What can hang from each mark:
tizen: letob
bego: gatule kilen
godobu: bego kisaza letob
letob: kilen
kilen: zokom
tomet: kilen
niliv: godobu
kisaza: godobu tizen

Known rows, with every way that one mark hangs from another:
niliv[godobu[kisaza letob[kilen]]]: [ 1.37 -5.10 -1.58 -1.74 -2.70 -3.21  0.86  2.22 -3.09  1.33 -0.63  5.61
 -0.31 -0.41 -0.88  1.35  2.05  2.97 -0.81  1.35  0.27  1.36]
godobu[bego kisaza letob[kilen]]: [ 2.28 -2.33  0.11  0.38 -0.86 -1.32  2.56  3.88  0.19  0.90  0.10  0.99
  0.85 -1.34 -0.92 -0.63 -2.49  0.84 -0.90  1.31 -0.01  3.19]
letob[kilen]: [ 2.18  2.17 -0.65 -1.59 -1.77 -0.28 -2.54  3.98  1.43  0.22 -1.43  0.33
  0.04 -0.15 -0.10  0.68 -3.80  1.45  0.59  0.88 -0.68  1.54]
godobu[bego[kilen[zokom]] kisaza]: [ 1.49  2.37  1.26 -0.21  1.16 -1.22 -2.46  2.18 -0.35  2.80  2.07  3.69
  3.46  1.69  0.43 -1.03 -3.54 -1.89 -0.13  2.82 -2.02  2.55]
niliv[godobu[bego]]: [ 0.95  3.29  3.47 -0.52 -1.50  0.57  0.26  1.51 -1.31 -0.16 -0.22  0.34
  2.08  1.31  2.46  0.96 -2.38  1.42  1.37 -1.97 -0.68  2.46]
letob[kilen[zokom]]: [ 1.08  2.00 -2.99 -3.68 -1.14  0.37 -4.99  4.09  1.46  1.27 -0.27  3.17
  1.58 -0.54 -0.66 -0.88 -3.94  1.49 -0.50  1.12 -1.86  3.39]
godobu[bego[kilen[zokom]] letob]: [ 0.54  1.97 -0.49 -1.92  1.50  1.01 -0.68  1.84 -0.05 -0.67  3.30 -0.59
  3.75  0.30 -2.31 -1.36 -6.72 -2.24  2.34  2.13 -2.33  2.18]
bego[gatule]: [ 1.52  1.92  3.74  0.36 -4.32  0.38 -4.74 -0.25  0.58  1.34 -0.31 -0.36
  0.91 -0.49  0.31  1.78 -4.76  1.59  1.12 -1.92 -1.45  1.84]
kilen[zokom]: [ 0.29  3.01  1.00 -1.57 -1.38 -0.06 -5.75  0.77  0.88  1.12 -0.40  2.89
  1.00  1.34  0.85  0.67 -4.13  2.09  0.53  0.90 -1.98  1.61]
kisaza[godobu tizen[letob]]: [ 2.59 -4.76  3.35  1.05 -0.33 -5.00 -0.52 -2.65 -1.72  0.55 -3.83  4.91
 -1.55  0.83 -1.26  0.70  1.02  1.99  3.81  0.68  0.91 -1.89]
tizen[letob[kilen]]: [ 3.08 -0.91 -2.10 -1.54 -1.52 -1.29 -1.06  3.77  1.45 -0.38 -2.34 -0.41
  0.48 -1.53 -1.84  0.22 -3.16  2.29  1.03  0.36  1.50  0.46]
tomet[kilen]: [ 2.16  2.68  0.19 -1.00 -1.67 -2.18 -4.65  2.06  1.12  1.85  0.05  1.44
 -0.05  1.75  0.07  1.09 -4.47  3.38  2.00  0.85 -0.29  1.07]
niliv[godobu[bego[kilen[zokom]] kisaza]]: [ 1.32  1.22  0.59 -1.38  0.32 -1.40 -1.53  1.65 -2.96  2.85  2.15  5.90
  4.14  1.98  1.07 -0.04 -0.49 -1.00 -0.27  1.64 -1.49  2.68]
niliv[godobu[bego kisaza]]: [ 1.48  0.35  4.20  1.02 -1.68 -1.95  0.53  1.11 -2.11  2.23 -0.86  3.70
  1.23  2.21  3.14  1.27  0.37  1.52 -0.57 -0.80 -0.57  2.04]
godobu[bego[gatule] kisaza[tizen]]: [ 2.05 -2.46  5.96  3.02 -2.99 -2.36 -0.30 -0.78 -0.79  3.71 -1.64  2.73
  0.66 -1.23 -0.02 -0.71 -1.60  0.08 -0.44 -1.79 -0.44  3.96]
niliv[godobu[bego[kilen] letob]]: [ 0.96  0.46  0.81 -1.36  0.12  0.11  2.52  1.31 -2.38 -1.79  2.62 -0.74
  2.99  0.91 -1.11  0.37 -3.52 -1.37  3.29  0.92 -0.95  0.67]
tizen[letob]: [ 2.04 -0.04  2.01  0.31 -1.80 -1.95 -1.86  0.50  0.48 -0.26 -2.36 -0.80
 -0.18 -0.14 -0.30  1.40 -3.23  2.78  2.46  0.19  0.78 -1.24]
bego[gatule kilen]: [ 1.96  2.90  1.72  0.04 -2.85 -0.14 -4.88  0.13 -0.28  1.08  1.72 -1.16
  2.38 -0.37 -1.29  1.52 -5.30 -1.05  2.63  0.38 -1.65  0.88]

Rows:
[ 2.18 -7.33 -0.64  0.26 -1.43 -5.17  1.74  1.30 -1.29  1.33 -1.82  5.10
 -2.77 -1.89 -3.07 -0.85  0.44  1.84 -0.18  2.85  0.38  1.19]
godobu[kisaza[tizen] letob[kilen]]
[ 2.20 -3.66 -1.11 -0.02 -1.95 -3.29  0.05  2.79 -0.52  1.07 -0.48  3.04
 -1.13 -0.76 -1.36  0.72 -1.04  2.16 -0.20  2.59  0.05  0.81]
godobu[kisaza letob[kilen]]
[ 1.22 -1.00 -1.67 -2.98 -1.24  0.93  3.22  4.42 -1.52 -1.53  0.68  0.12
  2.12 -1.27 -1.12 -0.22 -2.75  1.49  0.58 -1.27 -0.13  3.62]
niliv[godobu[bego letob[kilen]]]
[ 2.07 -4.34  2.81  2.42  1.12 -4.23  3.94 -0.02 -2.01  0.70  0.73  1.96
  0.03 -0.24 -2.60 -1.33 -1.74 -2.01  2.03  3.20 -0.47  0.57]
godobu[bego[kilen] kisaza[tizen] letob]
[ 1.24 -6.58  3.35  2.05 -1.78 -5.33  0.96 -1.79 -1.86  1.45 -1.87  4.65
 -3.21  0.05 -1.63  0.37  0.61  2.37  1.15  2.75 -0.29 -0.57]
godobu[kisaza[tizen] letob]
[ 1.63 -5.10  4.32  2.67 -0.86 -3.97  3.65 -0.26 -1.33  1.22 -1.18  2.58
 -1.20 -0.62 -1.11 -1.07 -1.10  0.91  0.76  1.06 -0.16  1.62]
godobu[bego kisaza[tizen] letob]
[ 2.34 -3.32  0.19  0.20 -3.08 -0.51  1.06  3.29  0.27  2.05  0.62  0.24
  2.16 -3.08 -1.77 -0.68 -3.67  0.16 -1.47 -1.17 -0.31  4.98]
godobu[bego[gatule] kisaza letob[kilen]]
[ 2.10 -3.68 -3.37 -3.55 -0.17 -3.16 -1.67  2.89  0.57  0.85 -3.03  3.92
 -0.17 -3.17 -3.84 -2.53 -1.99  2.11  0.36  0.59  1.23  2.31]
kisaza[tizen[letob[kilen[zokom]]]]
[ 1.91  3.57  2.07 -0.89  0.15  0.80  0.21  1.86 -1.84 -0.49  1.54 -0.33
  3.64  1.45  0.79  0.52 -3.46 -1.62  2.51  0.19 -1.29  1.58]
niliv[godobu[bego[kilen]]]
[ 2.58  3.68  3.02  0.94  1.58 -0.63 -0.99  0.40 -0.82  0.12  1.46  0.72
  2.94  3.27  0.73  0.59 -3.86 -3.00  3.98  1.61 -1.88  0.55]
kisaza[godobu[bego[kilen]]]
[ 2.26 -1.58  0.32 -0.74 -2.02  0.97  0.09  1.80 -0.44  0.60  0.84  0.54
  3.09 -1.79 -1.94 -0.25 -3.86 -0.84  1.23 -2.43 -1.20  4.50]
kisaza[godobu[bego[gatule] letob[kilen]]]
[ 2.42  4.41  2.94  0.65 -1.54  1.63 -2.10  1.57  0.45  0.37  2.35 -3.61
  4.06 -0.66 -0.95 -0.03 -7.02 -2.72  2.10 -1.10 -1.49  2.67]
godobu[bego[gatule kilen]]
[ 3.54 -2.25  2.66  1.10  2.52 -3.68  2.54 -0.84 -1.68  0.05 -0.98  1.76
  1.53  0.68 -2.40 -1.21 -1.59 -2.64  4.71  1.42  1.00 -0.65]
kisaza[godobu[bego[kilen]] tizen[letob]]
[ 2.14 -0.56 -4.08 -3.76 -0.90 -0.64 -3.31  4.16  1.24  0.95 -1.41  2.45
  1.70 -1.69 -2.45 -0.93 -3.40  2.58  0.17  0.61  0.62  2.01]
tizen[letob[kilen[zokom]]]
[ 1.82 -5.77 -0.59 -1.20 -0.43 -4.10  0.95  0.44 -1.65  0.02 -1.65  5.26
 -1.68 -0.23 -3.22 -0.42  0.09  0.66  2.70  1.87 -0.56  0.94]
kisaza[godobu[letob[kilen]] tizen]
[ 0.65  0.81  0.46 -1.80  2.20 -0.29 -1.07  0.00 -1.44 -0.04  2.98  3.13
  3.79  2.52 -1.62 -0.34 -4.23 -2.68  3.32  2.26 -2.83  1.34]
kisaza[godobu[bego[kilen[zokom]] letob]]
[ 1.90 -0.77  2.17  2.30  0.52 -2.07  2.24  1.01 -1.18  0.24  2.21 -0.09
  1.75  0.86 -0.83 -0.04 -3.32 -1.60  1.71  3.12 -0.69  0.61]
godobu[bego[kilen] kisaza letob]
[ 2.90 -6.11  3.44  2.48 -1.36 -6.29  0.49 -1.42 -1.44  1.83 -4.10  4.40
 -2.63 -0.60 -1.06  0.10  1.49  2.83  1.22  1.44  1.89 -1.43]
godobu[kisaza[tizen[letob]]]
[ 2.41 -5.87  3.59  1.71 -0.82 -4.54  3.59 -0.54 -3.18  1.56 -3.17  4.95
 -0.25 -0.82 -0.27 -0.44  2.55  2.58  0.57 -1.07  1.94  0.99]
niliv[godobu[bego kisaza[tizen[letob]]]]
[ 1.02  3.02 -0.05 -2.04 -1.99  0.53 -7.07  0.49 -0.35  2.12  2.88  1.85
  3.64 -0.30 -1.73  0.46 -5.37 -1.24  1.08  0.50 -2.75  2.89]
bego[gatule kilen[zokom]]
[ 2.39  0.30  2.77  0.90 -2.55 -0.95 -0.69  0.59 -3.22  3.12  2.36  2.41
  4.03  0.11  0.41  1.15 -0.92 -1.79  0.53 -1.09 -1.10  2.96]
niliv[godobu[bego[gatule kilen] kisaza]]
[ 2.13 -5.77  0.52  0.73 -0.19 -3.75  4.58  2.98 -0.53  0.91 -1.35  2.59
 -0.92 -2.38 -2.34 -2.25 -1.09  0.48 -0.41  1.39  0.35  3.07]
godobu[bego kisaza[tizen] letob[kilen]]
[ 1.33 -4.56  4.65  1.47 -1.80 -1.34  0.84 -2.68 -1.85  0.55 -0.39  2.31
  0.92 -1.05 -1.95 -0.27 -2.49 -0.96  2.72 -2.63 -1.50  2.92]
kisaza[godobu[bego[gatule] letob] tizen]
[ 1.73 -3.56 -0.54 -1.06 -1.51 -1.58  3.48  3.70 -2.40  0.98  0.10  3.42
  1.42 -0.68 -0.25 -0.09  0.31  1.49 -0.83 -0.01  0.54  3.37]
niliv[godobu[bego kisaza letob[kilen]]]
[ 1.25 -2.31  4.08  2.45 -3.40 -0.67  0.10 -0.07 -0.96  2.00  0.84 -0.18
  1.70 -1.15 -0.35  0.58 -3.37  0.63 -0.43 -1.74 -0.72  3.08]
godobu[bego[gatule] kisaza letob]
